What can hang from each mark
j381: j30 j115
j468: j105 j645 j681 j941
j645: j468
j115: j381
j408: j941
j860: j874
j552: j874
j874: j552
j30: j381
j676: j552 j989
j105: j468
j941: j381 j552 j790 j897
j317: j645
j681: j468

Each row was made from one small tree. The marks that hang from a mark follow it in brackets, in the order of their numbers. Every link used is in the known rows. Write each row's tree.
Known rows
j468(j941(j897)): [ -1  -1   7   4  -4 -13   4 -24  -3   7   4   1  28  -2  20 -11  24   8
   2  19 -28  19   5  -4  -9  14   9  13  -8   2 -22   1   4]
j645(j468(j105 j681 j941)): [ 25 -20  47  29  17  19 -13  43 -47  34  11   2   7   8  31 -14 -17  16
   2  -9 -72   5   4 -11  -2 -12 -10  21   3 -13  41  14  39]
j941(j381 j552 j790 j897): [-57  27 -28  -9 -11 -14   4 -42  59 -56 -13 -14  13  12 -27  16  -1  -8
   2 -15  46  -1   7  -4  15   7  25 -17  13  24 -29   9 -18]
j874(j552): [ 52   7  -7  51  12  12   1 -19  -6  -6   3  28 -10   0  48  19  20  20
  -6   5   5  24 -18  36 -14   2  14   0  -8  20 -30  39   5]
j468(j105 j645 j681): [ 31  -5  13  22  -5 -16  -8  13 -47  53  12 -16  -8  -5  51  -4 -14  -1
   1   1 -15   0  -1  11 -26  -5  -9   6  -7  13  18  -2   5]
j941(j381(j30 j115) j897): [-14   2  -4  -4  15  15 -12 -18 -34 -20  13  12 -27  -1   9   6  59 -20
 -10  14  15   5  12  18   3 -26   9 -39  -9  19  -4   2 -32]
j860(j874): [ 50 -26   3  56 -15  12 -11  -7   4  -5 -20  13  -1  -5  58   8  -1   3
  -2   6   7   7 -16  -6 -18  35  15   7  -1  22  27  40  -8]
j408(j941(j381(j115) j552(j874) j897)): [ -8  14  -4 -64   3  66  20  10  35 -57 -30 -11  -7 -14 -22  24  13  -7
 -20   9  32   0  32 -10   0   8  18 -30 -19  50  -9 -18 -21]
j941(j381(j30) j552(j874) j790 j897): [-63  28 -40  -7 -10 -15  15 -50  48 -48  -7   0  26   6 -20  36  -4 -16
 -15 -22  63  -8  11 -13  20  -2  19 -24  18  32  -9 -12 -62]
j645(j468(j681 j941(j552 j897))): [ -8  10  -1 -28  17  25   0  23 -34  21  15 -22   5  15  10  -3  -4  22
  -6 -26 -15  17  21  -7  -1  -8   9  27   5   5  19   9  28]
j941(j552(j874) j790): [-15   3 -23  39  -8  15  28 -20  45 -24 -27  12  19  11  21  29 -30   3
 -24   3  33   0 -17 -14   2  19  12  16  14  26 -12  19 -31]
j381(j30 j115): [ 33 -19  17  42  26  29   6  10 -49  16  21  18 -40   8  39   0  55  -7
 -21  27  -2  12 -17  29  -8 -20   2 -10 -14   0  13  26 -25]
j30(j381(j115)): [ 24 -16 -12  50  11  28 -11  12 -30  -7 -12  29 -46 -15  36   7  24  -6
 -10  39 -11  -3 -10  18 -17   0  -2  18  -5  13  -4  35 -25]
j105(j468(j681 j941(j381 j790))): [  9  -7   8  16  -2 -13 -25 -18 -36 -14  -8  32  35   3  -4   9 -26 -14
   5 -22  -9 -16   9  -3  37  -4 -10  34   4 -30  -4   4  30]
j317(j645(j468(j681 j941(j552 j790)))): [ -8   0  -6 -19  18  16   1  69 -20   9   5  15   2  13  -3   0 -31   0
  -7 -15  -4 -10 -11  -5  29 -13 -13  32  27 -18  28  17  31]
j317(j645(j468(j681 j941(j552)))): [ 16  -6   4 -30  22  44 -13  95 -43  26   8  -1  -9  -4  26   0 -25   8
 -10 -14 -23   2  -8   8  21 -12 -18  31  21  -7  27  15  31]
j468(j105 j645 j941): [ 23 -14  28  13 -21  -9   4  19  -6  38   0 -17  -1 -16   3 -27   7   4
  13  17 -38   5 -18   4 -23   2 -11   4 -13  -7  15 -22  10]
j317(j645(j468(j681 j941(j552(j874))))): [  9  -9  -9 -27  12  59  -5  86 -36  25 -14  16   9 -12  39  16 -53   3
 -27 -12 -14  -4  -3  -8  20  -6 -26  38  29  10  32   2  11]
j468(j105 j681 j941(j552 j897)): [ -7  19  29 -32 -11 -14  11   2  16  16   1 -69  13  18  31   0   2  11
   5 -18 -44  13  40 -12 -19  -3   9  26 -25  22  17 -18  10]
j676(j552(j874)): [ 20  24 -24  40   3  29  -2 -13   3 -21 -29  29 -14 -16  56  15  -8  -2
 -17  25  10  10 -14  16 -14  48  15  -5   0  44 -23  18  -7]
j941(j381 j552 j897): [-34  28 -19 -16  -5  10 -13 -16  34 -38  -7 -27   0  -4   1  15   7   0
   0 -11  31  12   9  10   6   8  20 -16   5  35 -28   6 -17]
j408(j941(j381(j30) j552 j790 j897)): [-37  39   0 -41  11 -27  24 -15  70 -53  19 -20  21  10 -64  13  33 -13
   3 -25  59  -2  11   0  28   5  33 -47  -3   2  -8 -11 -28]
j408(j941(j381(j115) j552)): [ 24   7  29 -32  15  70   8  58  13 -56 -16 -22 -31 -10 -27  10  30  -8
  -7  12  17   1   6  18  13   1  16 -26 -21  21  -5   4   7]
j941(j381(j115) j552(j874) j790 j897): [-53   6 -34 -17 -13  38  15 -42  36 -59 -41   9 -10   8 -17  32  -4 -14
 -19  10  45 -12  17 -16   6  -7  15 -17   2  48 -11  -8 -35]
j408(j941(j381(j30 j115) j790)): [ 12  -5  32   4  26   9  15  19  -5 -46  11  30 -11   8 -42   6  52 -29
  -5  13  24 -15  -5   9  28 -16  14 -46 -14 -12   4   1  -9]
j676(j552 j989): [ 21  12  -3  51  14  -3 -11  -7   4 -25  -1  33 -38  -3  49   0  17  -2
 -15  25   6   9 -34  35 -23  39  29 -22 -12  18 -28  -4  30]
j105(j468(j645 j681)): [ 51 -16 -26  15   7   4 -25 -15 -77  61  21  19 -11 -14  42  -2 -18   3
  -8 -11  21   3  -9  26 -10   3 -18  29   6 -16   7  14  11]
j941(j552 j897): [-15  19 -20  -2   1   6  11 -23  34  -2   1 -29  -5   8  23   6  15  13
  -8  -1  21  24   2   9 -15  17  21   2   2  25 -18  19 -17]
j645(j468(j105 j681 j941(j897))): [ -1  -9  28  -4  15   0  -6   3 -28  39  21  -6  15  13  22 -17  -5  19
   7 -12 -61   9  25 -23 -10 -11  -3  14   0  -6  35   5  31]
j468(j105 j645 j681 j941): [ 35 -10  34   5 -17 -18  -3  30 -55  50   9 -24   9  -7  32 -15  -5  -1
   8   3 -43   0   7   2 -17  -7 -16  19 -19  -4  24 -27  21]
j115(j381): [  6   2  24  46   7  17 -14  14 -17  39  -6  27  18 -11  32   2  -5  -7
  -5  36  -9  15 -20  20   1 -13  -4  17  20   0 -72  27 -11]
j408(j941(j381(j115))): [ 35  -9  39  -7  20  52  -3  46 -16 -44 -13  19 -15 -15 -12   1  37 -14
  -6  30  -1   0   4  14  14   0   5 -31 -17  10 -12   8  12]
j317(j645): [ 18 -12  -4  19   9   6 -12  36  -5  12   1  36   0 -18  56   2  -1 -10
 -11  26  -5   7 -30  18   4  13 -16   3  22   6 -19  34 -11]
j317(j645(j468(j105 j681 j941(j897)))): [ -6 -10  14 -35  15  -2 -16  39 -19  46  17  11   9  -2  32 -15 -16   3
   7  -3 -57   2  16 -17   1 -14 -25   8  11  -5  37   2  27]
j681(j468(j645 j941(j552 j790))): [  0   4 -28   3  -3 -35   9   0   6  12   3 -14 -30   3 -35  -7 -16  15
   3  -5  38  -8 -20   6 -10   0 -15  -7   7 -31 -16 -12 -21]
j941(j552(j874) j897): [-18  14 -34  -2  -7  23  17 -34  40  -6 -16 -12  15  -1  39  23 -14  13
 -23   1  25  18   9  -9 -15  23  13   7   6  46 -17   7 -37]
j381(j115): [ 32 -26  15  42  16  45   2  11 -40   4  -8  21 -36   4  46  -1  31   0
 -17  40 -14  11 -14  21 -16  -1   2   4  -9  11  -5  32  -2]

Which tree is each row?
[-22   6 -29 -17  -9 -12  13 -68  61  -3   1 -10   8  21 -33  -6   0  14
   6 -16  16   8   1  -6   3  13  10  32   0 -25  -5   4   3]  j105(j468(j941(j552 j790 j897)))
[ 26  -8 -26 -33  -7 -17 -17 -38 -68  60  20   4   6 -11  15 -14  -2   7
   5 -12   2   6  17   7 -13   1 -14  32  -9 -21   4 -20  18]  j105(j468(j645 j681 j941(j897)))
[  0  19  17 -28  10  -2  -3  -2  22 -41   1   6  32 -18 -17   4  21  -7
   6   5  12   6  13  -2  13  22  16 -34  -4  16 -33   3   1]  j408(j941(j381 j897))
[-25  -8  19   3   8 -29   7 -21  -4  24  16  10  27  28  -6 -15 -14  11
  10 -14 -46  -3  20 -36  -2 -14   1  13   5 -17  37   7  32]  j645(j468(j105 j681 j941(j790 j897)))
[-10  -9  14  25  13   8 -20  30 -61 -18  -2  40  31   8 -17   3 -23  -5
   2 -15 -17 -18   0 -14  40 -14  -1  10  22 -20   8  13  42]  j645(j468(j681 j941(j381 j790)))
[ 55 -18  -8  -1  -4   4 -20   2 -83  60  19  11   1 -15  25 -12 -10   5
  -1 -10  -8   0  -3  19  -8   0 -23  42  -6 -30  12 -10  25]  j105(j468(j645 j681 j941))
[ 27 -17  15  17  -2 -32 -12  10 -10  49   9 -14 -28 -14   3 -19  -9  16
  13  10 -24  -2 -13   1 -30  -4 -31 -17  -3 -26   2 -17 -19]  j681(j468(j105 j645 j941))
[-21  -6 -19  -8 -12 -79   6 -53  29  33  15  -7 -12   5 -33 -22  -7  10
  21   5   0  -9   4 -24 -28  -5 -20 -29  -1 -30  -7 -25 -26]  j681(j468(j105 j645 j941(j790 j897)))
[ -4  10   5 -21 -15 -11 -22  31  20  -1  -3 -52 -40 -19 -36  -4 -20   7
  18 -19   5 -12  -1   8 -11 -12 -24 -31  -1  -9  -2 -33 -22]  j681(j468(j105 j645 j941(j381 j552)))
[-10  10 -23 -28  -3 -22   6 -56  16  11   8 -19  17  25  -5   5 -12  10
   1 -32   7   4  25  -8   6   3   7  49  -5 -18   7   1  16]  j105(j468(j681 j941(j552 j790 j897)))
[  2 -14  14  23 -26 -34  14  -8  17  17  -1   0   9   3 -25 -26  -2  -6
  16  15 -22 -11 -22  -9 -15  -2  -6   1  -9 -20  11 -21  10]  j468(j105 j645 j941(j790))
[-39  36  -5 -42   0 -11  19 -16  75 -67  -6 -16  27   5 -56  12   9  -7
   8 -12  49  -4  14 -11  21  21  33 -32  -1  13 -26  -2  -3]  j408(j941(j381 j552 j790 j897))
[  8  -7 -34  -4 -19   1  11 -26  19  18   3  -4 -13   2 -47 -16 -10   8
   6 -13  35  -6 -26  12  -3   5  -5  32   1 -34   8 -10  10]  j105(j468(j645 j941(j552 j790)))
[-22  19 -14 -29  -2  -3  49 -34  82 -34 -16   2  40   8 -23  21 -12   7
 -16   0  44   4  14 -33   0  33  26  -6  -1  26 -15  -4 -23]  j408(j941(j552(j874) j790 j897))
[ 11 -10  22  13 -20 -43  10   4 -31  32   2  -8  18   7   4 -13 -15  -8
  11   1 -28 -14   2 -11  -9 -10 -11  18 -13 -13  22 -24  23]  j468(j105 j645 j681 j941(j790))
[-27  19   2 -56   8  25  24  -6  54 -71 -12 -14 -15  12 -62   7  32 -12
   0   8  42  -7  21  -5  13   1  28 -34 -19  19 -13  -7   0]  j408(j941(j381(j115) j552 j790 j897))
[ 29 -17  38  37  11 -28  -9   9  12  24   8 -10 -13   2  25  -9  -9  20
   8   9 -52   4  -3  -7 -18   6 -24  -8  -4 -27  -4   7 -17]  j681(j468(j105 j941))
[ -6   0  -5   2  -8 -44  13  -3  45  17   5 -38 -35   9 -39 -12 -22  15
  14  -9  12 -12 -13  -7 -23  -7 -18 -13  -1 -27   8 -21 -22]  j681(j468(j105 j645 j941(j552 j790)))
[-30  17 -12  27  -6   3   1  -1  38 -54 -19  -6   7   9 -18  19 -10  -8
  -2  -9  38  -6 -16   6  25   6  19  -8  15  14 -24  19  -8]  j941(j381 j552 j790)
[-18   3  15 -11  -1 -42 -27 -20  31 -13   0 -18   0  -9  -6  -3  -4   7
  20  -4 -33  -4  24 -16  -6  -5 -17 -36   0  -8 -20 -14 -25]  j681(j468(j105 j941(j381 j897)))
[ 11  -4   1   4 -22  10 -21  29 -46  -8 -10  10  12 -33 -18 -11  10 -13
  10   9   0  -6 -16  16   9  -1  -6  -6   0  -1 -19 -26  12]  j468(j645 j941(j381))
[ 22 -16  29  45  28  22 -14  28 -40  40  18  12  -7  11  51  -3 -23  14
  -5  -9 -42   5  -3  -6  -8  -7  -5   8  13  -4  37  38  22]  j645(j468(j105 j681))
[ 13  -8  23  33   1 -31  10   5 -45   3   0  20  43  17  30   5  -8  -4
  -3   4 -28  -1   7  -9  15   3   3  38  -4 -13  -8   7  25]  j468(j681 j941(j790))
[  5 -15  27  46   8 -56   4 -15  34   5   4   4  -2  17  -2  -6 -16  12
  12   8 -38 -10  -5 -22  -7   1 -16  -9   2 -36  -7  10 -18]  j681(j468(j105 j941(j790)))
[ 19  -1 -26 -15 -12  -8   4 -13 -28  32   7 -14  -7   9 -17  -4 -23   3
   1 -28  26  -8  -4  10   2  -5  -9  47  -4 -29  19 -14  24]  j105(j468(j645 j681 j941(j552 j790)))
[ 19 -19  16  10  28  19 -24  64 -31  45  16  26 -13  -4  58  -4 -34  -1
  -6  -1 -39  -3 -11  -1   4 -11 -25   4  27  -1  41  38  18]  j317(j645(j468(j105 j681)))
[ -4 -14  -2   1 -10  -1   1  11 -56 -12   3  24 -25  -6 -52 -11  47 -34
   3  13  20 -24 -17  17  15 -40  -5 -27 -14 -20  13 -37  -9]  j468(j645 j941(j381(j30 j115) j790))
[-31  12 -25 -26  -2  46   6 -16   2 -31 -11 -12 -27  -2   6  32  29 -14
 -27  -3  42   1  20   6   2 -23   9 -30  -6  50   6 -14 -58]  j941(j381(j30 j115) j552(j874) j897)
[-51  19 -24 -19   4   5  12 -33  22 -46   5 -13 -33  24 -33  14  47 -20
  -8  -6  49  -6  10  11  10 -32  25 -36  -6  17   5  -3 -37]  j941(j381(j30 j115) j552 j790 j897)
[-35  16 -35 -31 -26 -28  28 -31  29   5   2 -23   5   6 -44 -14  13   4
   7  -2  35   4  -5  -4 -12   5  13   7  -7   0  -8 -26  -1]  j468(j645 j941(j552 j790 j897))
[  5   5 -41 -44 -18   9  -1 -40  11  37  11 -30 -21  -9 -28 -18   8  16
   6 -15  27  16  -4  17 -21   9  -3  21  -7 -15   5 -22   2]  j105(j468(j645 j941(j552 j897)))
[-11 -15 -16 -23  16  18 -14  30 -10  23  13  41   5 -13   4 -21   2   6
   0  15 -24   9 -15  -2  10  -1 -15   1  26 -14   8  16  13]  j317(j645(j468(j941(j897))))
[-25  12 -19 -11 -30  -2   3  16   8 -35 -17 -17   2  -8 -59  -4  -5 -13
  10  -9  36 -16 -17   9  16  -4   6  -3   2   0 -15 -31   8]  j468(j645 j941(j381 j552 j790))
[ -3  -5   5 -19 -27 -26   5 -22  10  36   8 -24   2 -11  -5 -28  17   4
  18  12 -27  10   4  -7 -29   2  -4  -8 -17   1   8 -31   2]  j468(j105 j645 j941(j897))
[  2   7  23  12   9 -10   6  11  28 -58  -7  32  36  -6 -35   7   3 -16
   6   8  20 -13  -8  -7  34  22  17 -26   5  -5 -28  12  10]  j408(j941(j381 j790))
[ 14  -1  31  -9 -23 -10 -25  38 -55  14  -5 -23  14 -20   9  -6 -11 -17
  16  -9 -35 -13  14   3   2 -17 -14   0 -13   7  11 -40  25]  j468(j105 j645 j681 j941(j381))
[ 10 -30 -22  -6 -14  27 -16 -21 -36 -10 -12  41 -32 -11 -58 -14  12 -20
   8  11  19 -22 -16  15  10 -18 -18   3  -6 -34   9 -19  21]  j105(j468(j645 j941(j381(j115) j790)))
[ 31  -8  56  23  -3 -13  -2  27 -34  27   1 -21  24   6  55  -3  -6   3
   5   2 -71   6  15  -6  -6  -1  -6  29 -19  -1  17  -3  23]  j468(j105 j681 j941)
[  8  -8  36  23   3 -23 -29  17  12 -13  -7 -10  -7 -11   2   1 -15   6
  16   0 -41  -7   5  -6   2  -4 -23 -27   4 -17 -16  -4 -16]  j681(j468(j105 j941(j381)))
[  5 -17   0  24  -7 -60   2 -16  15  33   9   2 -18   1 -27 -18 -19   9
  16   8  -9 -17 -16 -14 -20  -5 -25 -18   3 -38   1 -16 -17]  j681(j468(j105 j645 j941(j790)))
[-38  -5   5 -40   1  12 -31  35  27  -4   0  18   4 -19 -21 -18 -10 -10
  18   1 -41  -6  -1 -13  18 -13 -23 -25  25  -5  22  -6  15]  j317(j645(j468(j105 j941(j381 j897))))
[-64  22 -41  -5 -21   0  11 -52  63 -59 -33   4  32   0 -14  34 -27 -10
 -13 -10  52  -8  10 -21  15  13  18 -12  20  43 -27  -4 -36]  j941(j381 j552(j874) j790 j897)
[  8 -18  16  37  19   1   1  20 -61  17   9  41  27  21   6  -5 -20   7
  -5  -6 -25  -7  -8 -15  20  -8   0  31  16 -27  18  25  40]  j645(j468(j681 j941(j790)))
[-16  25  -3 -27   8 -17  42 -25  79 -32   7 -17  20  16 -36   2  14   9
   1  -2  38  10   7 -12   3  26  35 -13  -9   7 -17  10  -4]  j408(j941(j552 j790 j897))
[  5   4 -20 -26  -3  15   2 -43  35  14   7 -28  -4   3  -5  -8   9  21
   3 -18  -1  21   7   8  -9  16   5  33  -6 -11  -3   4   3]  j105(j468(j941(j552 j897)))
